Each row was made from one path, in order. Every step used is in the known rows, and no mark comes twice. Write each row's path.
Known rows
B -> F -> W -> D: [-30  23 -34  30   4  30 -11  26  52 -47   8  -3  -8  20  -5   0  24  19
 -22 -19  -2  25]
F -> W -> D -> P: [-16  -5 -34  27 -15  23  43   3  18 -63   7   4 -15  10  22  18  21  -2
 -17 -14 -13   5]
F -> W -> D: [-25   7 -38  31  -6  20   4  23  17 -60  14   0   1   7   2  20  20  13
 -20  -8 -18   1]
B -> Y -> Z -> W -> F: [-51  25 -11  48  31   7 -24  46  20 -34   0  -3  -2  23 -35 -32   9  11
  -8  10  -9  -6]
Z -> Y -> B -> F: [ -3  24 -13  12  11 -19  -3  48  47   3 -16  -3 -19  -1 -17 -36  18  21
  12 -20  10  27]
P -> D -> W -> F: [-100    9   -9   29  -37   13   15   24   -6  -33   15    0    3  -21
   45  -23   19   31  -15   39  -25   -3]
W -> F: [-49  10 -10  43   0  14  11  29   7 -32  -6  -9   4   7  13 -13  14  33
  -5   9 -12  11]
D -> P -> C -> Y -> B -> F: [-10  48 -11 -17 -28   0  13   0  24  30 -24  13 -28 -24  12 -52  43  37
  12   1  26  16]
P -> C -> Z: [-31  38 -21   1 -52  15 -15   0 -27   5  -1  12   4 -12  10 -13  23  36
 -14  15  11 -12]
Z -> W -> D -> P -> C -> Y: [-12  -1 -21  -9 -35   6  26  -7 -40 -21  37   8 -10 -26  21 -13  49   7
  -4  12  17   5]
P -> D: [-58  24 -27  15 -36  14  -2  19  -4 -13   3  13  -8 -24   7  -8  -9  29
  -4  27 -22   4]
B -> F -> W: [-23  46 -37  40   3  35 -24  19  66 -24 -20  -2 -20  14  -6  -5  15  22
 -15 -20  -5  18]
Z -> W -> D -> P -> C: [-26 -18 -42  -6 -23  13  33   5 -33 -46  59   3 -12 -24  23  -7  28  -1
 -13  15   7   4]
Y -> C -> Z -> W -> D: [-14  12 -20   0 -18   3 -34  21 -35   9  64   1  12   6 -25  -5  43  -1
  -7 -11   2  11]
F -> W -> D -> P -> C -> Z: [-31   8 -23  -2 -51  20  22 -12 -18 -41  10  10  -2   6  27  -1  47  11
 -25  -1   4  -8]
C -> Z -> W -> D -> P: [-19  -7 -13  10 -17  18  20   2 -33 -20  41   6 -13   6  16   4  37 -31
 -21  -3  11  10]
C -> Y -> Z: [-11  49   4  33 -19  -4 -34   6  -1  14 -24  14  -9   2 -14 -14  -3  33
  -5   9   9 -10]
D -> W: [-22  24 -33  30 -30  20  13   7   6 -24  13   8 -14 -19  32   5   6  12
 -17   9  -2 -14]
F -> W -> D -> P -> C -> Z -> Y: [-18  -8 -11  -4 -54 -10  32  -2 -17 -50  -5   5  -1  12  24  -4  49   7
 -14 -16   8  -1]
C -> Z: [-20  35 -11  24 -30  19 -13   7  -8   7 -11  10  -3   4   2   0  14  14
 -14  -1   5  -2]
Y -> Z: [-24  32 -19  37  -5   2 -23  21   7 -12   0  10 -12   5 -11  -8 -26  26
 -14  12  -2 -11]

Which path is each row?
[ -8  44 -14   8 -40   5 -30   7  -9  32   5  10   4   7 -15 -11  19  27
   2 -14  -2   3] : Y -> C -> Z
[-34 -11 -30   2 -14  -2   8   9 -35 -41  64   7 -14 -10   7 -19   6   2
 -21  24  13  -6] : Y -> Z -> W -> D -> P -> C
[-35  23 -20 -18 -25  11   6   7  23 -13  11   6 -13   5  10 -34  62  13
 -15 -10  15  12] : Y -> B -> F -> W -> D -> P -> C -> Z
[  1  63 -20   4 -35  12 -20  11  14  21 -26  18   6  22 -37 -18  22  29
  10 -22  -2  -4] : B -> Y -> C -> Z
[-19  32 -22  -1 -39  21  16 -13  28 -29 -12   7 -16   4  21 -20  54  34
 -10 -13  19  21] : B -> F -> W -> D -> P -> C -> Y
[-10  52 -20  -4 -24   8   1  -1  48  13 -35   8 -29 -15   7 -42  58  31
   6  -9  12  11] : D -> P -> C -> Y -> B -> F -> W
[-64  24 -29  15 -52  16   8  11  -6 -20  19  15 -10 -35  34  -6   0  20
 -15  33 -18 -11] : P -> D -> W
[  6  50 -41  11 -19  12  -1  21  32  -3 -16  13  -1  10 -35 -15   6  36
  17 -21 -11  -1] : B -> Y -> C
[-19   4   2 -31 -32 -25  29  17   0  -5   7   6 -12   4  10 -51  49  16
   1 -13  34  25] : W -> D -> P -> C -> Z -> Y -> B -> F
[-10  39  -3  18   1 -11 -34  36  54  11 -35  -3 -15  17 -23 -30  48   5
   0 -32   5  19] : C -> Z -> Y -> B -> F -> W
[-15  14 -22   0 -50  12  29 -16  -7 -41  -5  10  -5  -9  27  -2  52  28
  -9   0   3  -3] : F -> W -> D -> P -> C -> Y
[-10   6   3   3  -6 -14  18  24  40 -19 -13   0 -21  28  -1 -27  55 -10
  -6 -38  12  27] : C -> Z -> Y -> B -> F -> W -> D -> P
[-22   9  -9  -5 -44  -1  18   1  18 -38  -8   2 -12  25  19 -24  52  14
 -16 -27  26  23] : B -> F -> W -> D -> P -> C -> Z -> Y
[-12 -15  -1 -31 -41 -33  41  13 -36 -17  14   9  -1  -9  17 -31  46  10
   3   0  17   0] : W -> D -> P -> C -> Z -> Y -> B
[-22 -13 -20  25   7   2  11  15 -18 -39  53   6 -20   6   1  -5  -3 -19
 -21   8   5   2] : Y -> Z -> W -> D -> P
[-50  15   9  22 -15  -9  -8   3 -29  -6   7  -1 -10  -7  13 -46  37  23
  -6  26  15  -3] : D -> P -> C -> Y -> Z -> W -> F
[ -7  18   2  22 -32 -10  -6  18  -9  -2 -25   5  -3  12  -1  -5  18  11
  -4 -14  10   4] : C -> Z -> Y
[-17  50 -23  32  -1   9 -13  22  31 -22 -27  18 -10  18 -33 -16 -23  26
  -5   2  -2 -19] : B -> Y -> Z
[-39   6 -26  -7 -30  12 -22  15 -52 -17  59   3  12 -14   2  -9  46   7
 -22  17  13  -4] : P -> C -> Z -> W -> D
[-22  50  -7  11 -39  -8 -37   0 -19  12 -11  16  -2 -15  -6 -28   4  55
  -5  24  16 -18] : P -> C -> Y -> Z
[-27  20 -10 -15 -18 -20 -24  34  22 -16   4  -3   4   8 -13 -37  64  26
  -7 -17  14  15] : P -> C -> Z -> Y -> B -> F -> W -> D
[-18  17 -18 -26  -7  -1   8  13  -2   7  37   5 -20 -27   3 -47  66  10
   5   4  28  25] : Z -> W -> D -> P -> C -> Y -> B -> F
[-26  16 -25  -3 -41  16   3  -8 -35   2  23   9 -18 -16  18 -16  38  -6
 -15  11  15  -5] : D -> P -> C -> Z -> W
[-31   0 -24  28  16   0 -28  34 -18 -35  60   2  -4   2 -20  -3  -2  -3
 -23  15   1  -2] : Y -> Z -> W -> D
